Known rows, with every step that occurs
A > G > X: [ 0.87  0.47 -1.16  1.30  1.37  0.42 -1.53 -2.46 -0.38 -0.45  3.69 -0.76
 -0.54  2.50  1.20  4.14  0.88 -1.92  0.76 -0.20 -2.44]
G > X > E > F > W: [-1.61  1.58 -0.06  0.01  0.52  0.15 -3.90 -2.17 -1.44 -0.95  1.55  1.41
 -2.07  0.41  1.54 -0.27 -2.30 -2.78  3.52  1.25 -4.75]
E > G > X > A: [ 0.23 -3.83 -0.60 -0.92  2.37 -0.13 -0.70 -1.91  1.67 -0.86  1.94 -0.31
  3.02  2.97 -0.81  3.85 -2.77 -2.25  4.02  2.85 -7.93]
N > A > E: [-1.01 -1.17 -0.50 -0.55 -3.76  0.19  2.68  1.63  0.14  0.98 -3.50 -0.82
  0.18 -2.04  0.14 -3.13  2.26  1.15 -2.82 -1.15  4.96]
F > N > A > E: [-0.35 -1.94 -0.60 -3.08 -3.20  0.72  2.64  3.45  0.11  2.07 -5.61 -1.99
  0.57 -2.18  0.72 -3.98  3.72  4.64 -5.65 -1.21  4.93]
A > E > G: [-1.74 -2.78  1.30 -0.94  0.21 -1.12 -1.49  0.53 -0.10 -2.32  1.10 -0.68
  4.06  0.61 -1.21 -1.99 -2.34 -0.20 -1.19 -1.72 -0.33]
G > X > E: [-0.98 -0.65 -4.00  0.77  0.23 -1.34 -2.31 -1.25  0.26  0.10  1.76  0.47
 -0.12  2.22  0.87  2.99 -2.42 -1.24  2.17  2.65 -4.65]
N > E: [ 2.13  1.32 -2.19  2.06 -1.96 -3.82 -0.37  3.23  0.36  2.21  0.66  2.20
 -0.10  0.16 -1.90 -0.56 -1.00  5.32 -2.47 -1.28  6.15]
N > A > E > F: [-1.49  0.83  2.53 -0.05 -2.41  0.58  2.50  0.50 -0.67  0.72 -2.62 -0.11
 -1.04 -3.52  0.12 -4.86  2.43 -0.34 -1.66 -2.50  4.92]
A > G > X > E > V > W: [ 1.46  2.54  0.38  2.39  1.28  0.18 -0.52 -0.81 -0.56 -2.36  3.89 -0.77
  0.36  1.68 -1.47  4.31 -0.14 -3.27  4.16  0.32 -3.01]
G > X > A: [ 0.07 -1.11 -3.67  0.16  0.26  1.91  1.56 -2.13  0.77  1.38  1.79 -0.10
 -0.78  1.84  0.18  5.36 -1.60 -1.04  2.94  3.28 -5.44]
F > N: [ 0.42 -1.17 -2.11 -1.05 -2.58 -1.02 -1.09  4.60 -0.04  2.48 -2.83 -0.74
  1.53 -0.19  1.16 -1.01  1.45  5.81 -4.66 -0.59  2.97]
X > E > G: [-0.12 -3.31 -0.29  0.55  0.98 -3.03 -4.40  1.59  1.06 -1.68 -1.17  2.62
  4.76  1.83  0.42 -1.25 -2.93 -1.28  1.70  0.94 -1.96]
N > A > G: [ 1.73 -0.62  0.17  1.05 -2.15  0.21  1.28  1.11  0.68  1.15 -3.09  0.16
  0.01 -0.54  1.41 -0.60  4.44 -0.17 -1.49 -1.22  4.51]
A > E: [-2.01 -0.52 -0.94  0.31 -1.95 -0.08 -0.31  1.19 -1.00 -0.55  0.68 -0.41
  1.32 -0.42 -0.37 -1.48 -1.23  1.22 -2.91 -1.93  2.72]
A > G > X > E: [ 0.71 -0.02 -1.46  1.10  2.42  0.48 -2.33 -3.04 -0.23 -1.46  2.77  0.76
 -0.16  2.61  1.58  3.22  0.00 -3.37  1.66  0.56 -3.18]
G > X > A > E: [-1.18 -1.21 -2.87 -1.02  0.75  3.11  2.55 -3.36  0.17  0.04  2.30 -0.82
 -0.93  1.25 -0.48  3.92 -2.10 -1.89  2.05  2.39 -5.33]
G > X > A > E > V: [-0.46 -0.13 -1.77 -0.11 -0.71  2.41  3.63 -3.23  0.60 -1.01  3.98 -2.06
 -1.46  0.69 -1.73  5.62 -2.65 -2.25  3.43  3.22 -4.00]
A > G > X > E > P: [-0.07  0.09 -1.01  2.06  3.94 -1.03 -2.14 -2.77  1.23 -1.93  1.64  0.22
 -0.76  3.05  0.53  3.22 -1.01 -3.09  0.67  1.66 -2.08]
A > E > G > X: [-2.27 -2.70  0.37 -1.58  1.23 -0.63 -1.08 -1.88 -0.07 -2.51  3.02 -2.13
  2.83  1.55 -1.37  0.15 -2.91 -1.44  0.37 -0.23 -4.11]
E > F > N > A > G > X: [ 0.37  2.11  3.62 -0.97  0.69  1.21  0.81 -0.44 -0.82  1.42 -1.28 -0.90
 -2.40 -2.24  1.56 -2.55  4.22  0.11 -1.06 -2.13  1.39]

Rows
[ 2.50 -1.50 -0.81 -0.44  2.07 -2.29  0.59 -0.73  1.79  0.24  2.31  1.25
  1.14  2.05 -3.18  2.04 -2.79  1.53  2.07  1.38 -2.02] : N > E > G > X > A
[ 0.65  0.71 -0.91  3.29 -3.69 -3.18 -1.50  2.34  0.77 -1.21  1.13  1.07
  1.11  0.10 -0.67  1.92 -2.74 -0.51  2.12  1.82  2.96] : X > E > V
[-1.12  0.95 -0.76 -0.45  1.48 -0.48 -2.10 -1.63 -0.57  0.29  1.23  0.31
 -1.31  0.44  1.20  0.27 -1.21 -0.98  1.67  1.15 -4.20] : G > X > E > F > N
[-0.40  2.15  2.70  0.40 -0.60 -0.63 -1.55  2.67 -1.35  1.87 -0.93  0.35
 -0.42 -2.29  1.25 -3.32  1.44  2.78 -2.37 -2.79  2.91] : E > F > N
[ 3.05  2.88  0.11  0.34 -3.43 -2.97  2.38  6.78  0.11  1.86 -0.74 -1.38
  0.63 -1.57 -4.30 -0.49  0.80  7.99 -2.65 -1.25  6.60] : F > N > E > V > W
[ 0.11  1.85  1.98  0.21  2.34  1.88 -3.86 -3.72 -1.72 -2.46  2.44  1.55
 -1.86  1.17  2.14  0.44  0.09 -4.66  2.86 -0.67 -3.62] : A > G > X > E > F > W
[-1.89 -1.19 -2.46 -0.07  2.30  1.57  2.82 -3.16  1.60 -0.57  1.14 -1.32
 -1.50  1.58 -1.58  4.01 -3.07 -1.68  0.95  3.67 -4.08] : G > X > A > E > P
[ 1.59  3.91  1.61  2.71 -0.30 -3.22 -0.67  1.87 -0.67  1.88  1.76  3.07
 -1.63 -1.69 -1.95 -2.60 -0.68  3.45 -1.00 -3.04  6.38] : N > E > F
[ 0.39  1.65  1.16  1.45  3.37  0.79 -2.52 -3.91 -0.95 -1.72  3.52  1.24
 -1.15  1.50  1.55  1.86  0.20 -4.52  2.74 -0.52 -3.14] : A > G > X > E > F
[ 0.35 -0.81 -0.53  1.15  1.25 -0.90  1.33 -1.38  2.25 -0.35 -3.01 -0.51
 -1.56  0.75  0.61  0.81  2.19 -2.29 -0.20  1.95  1.22] : N > A > G > X > E > P
[ 1.15 -0.76 -0.92  0.17 -0.28  0.64  1.02 -1.80  0.81  0.21 -1.92  0.04
 -1.03  0.46  1.61  0.85  3.22 -2.59  0.92  0.84 -0.05] : N > A > G > X > E
[ 0.36 -0.75  0.37 -2.19 -4.78 -0.07  3.78  3.44  0.53  1.07 -4.07 -3.33
 -0.15 -2.71 -0.61 -2.40  2.96  4.25 -4.40 -0.38  6.19] : F > N > A > E > V
[ 1.52 -1.68 -0.86 -2.67 -0.44  1.04  1.26  0.68  0.65  1.30 -4.50 -1.13
 -0.38 -0.17  1.97 -1.04  4.30  1.46 -2.52  0.38  1.14] : F > N > A > G > X > E
[-2.14  1.49  3.05 -1.20 -0.21  0.96  0.02  0.78 -2.05 -0.31  0.03 -0.73
 -0.15 -2.65 -0.02 -4.86  0.30  1.51 -3.34 -3.73  3.31] : A > E > F > N
[-0.47 -3.57  0.62 -1.45  1.33  2.84  1.86 -0.89  0.74 -1.42 -0.57  1.14
  3.22  0.41 -1.09  0.20 -2.28 -1.82  1.21  0.49 -2.29] : X > A > E > G
[-0.79  0.59 -0.46 -0.96  0.78 -0.13 -0.41 -1.47 -0.12  0.81 -0.83 -0.13
 -2.00 -0.54  1.41 -0.72  0.44 -1.16  1.59  1.24 -3.03] : G > X > E > F > N > A
[ 0.75  1.96  4.35 -0.41 -0.08  0.84  0.53  1.48 -0.98  1.64 -2.76  0.21
 -1.34 -3.07  1.64 -4.24  4.55  1.09 -2.36 -3.30  4.48] : E > F > N > A > G
[ 1.15  3.87  0.97  4.48 -4.98 -2.66  1.39  6.55 -0.45 -0.21  2.29 -1.97
  2.07 -1.23 -4.44  3.29 -0.85  2.40  2.68 -0.52  3.24] : E > V > W
[ 2.65 -2.27 -0.82 -3.26  1.62 -0.86  1.33  1.21  1.48  1.45 -1.09 -0.13
  1.24  1.08 -1.97  0.20 -0.36  4.84 -1.61  1.05 -0.75] : F > N > E > G > X > A
[-0.83  1.62  1.24  2.37  0.56 -1.31 -3.46  0.95 -0.98 -0.24 -0.49  3.76
  0.47 -0.99  1.46 -2.85 -1.51 -1.62  1.39 -1.16  1.17] : X > E > F
[-0.89 -0.09  2.08 -1.66  1.06  4.58  3.11 -0.71 -0.83  0.24 -1.34  1.14
 -0.18 -2.20 -0.18 -1.94 -0.18 -0.35 -0.67 -1.18  0.63] : X > A > E > F > N
[-1.27  0.09 -0.23 -2.32  2.01  3.94  2.84 -3.41 -0.49  0.27  1.53 -1.25
 -1.93 -0.26 -0.16  1.72 -0.85 -1.39  1.33  1.21 -4.84] : G > X > A > E > F > N
[-1.28  1.73  2.38  0.72 -0.75 -0.07 -5.14  1.00 -1.87 -1.17 -1.79  4.25
 -0.38 -1.57  2.03 -4.62 -1.67 -1.69  1.76 -1.11  0.82] : X > E > F > W
[ 0.70  1.29  1.13 -0.21  3.53  1.25 -2.01 -3.11 -0.94 -1.22  2.07  0.41
 -1.13  1.21  1.77  0.93  1.23 -2.90  1.01 -0.57 -2.90] : A > G > X > E > F > N
[-1.08 -1.87 -0.30 -2.19 -1.69 -0.80  3.01  3.63  1.55  1.52 -6.71 -2.54
 -0.03 -1.91 -0.35 -3.98  2.60  4.94 -6.76  0.05  6.24] : F > N > A > E > P
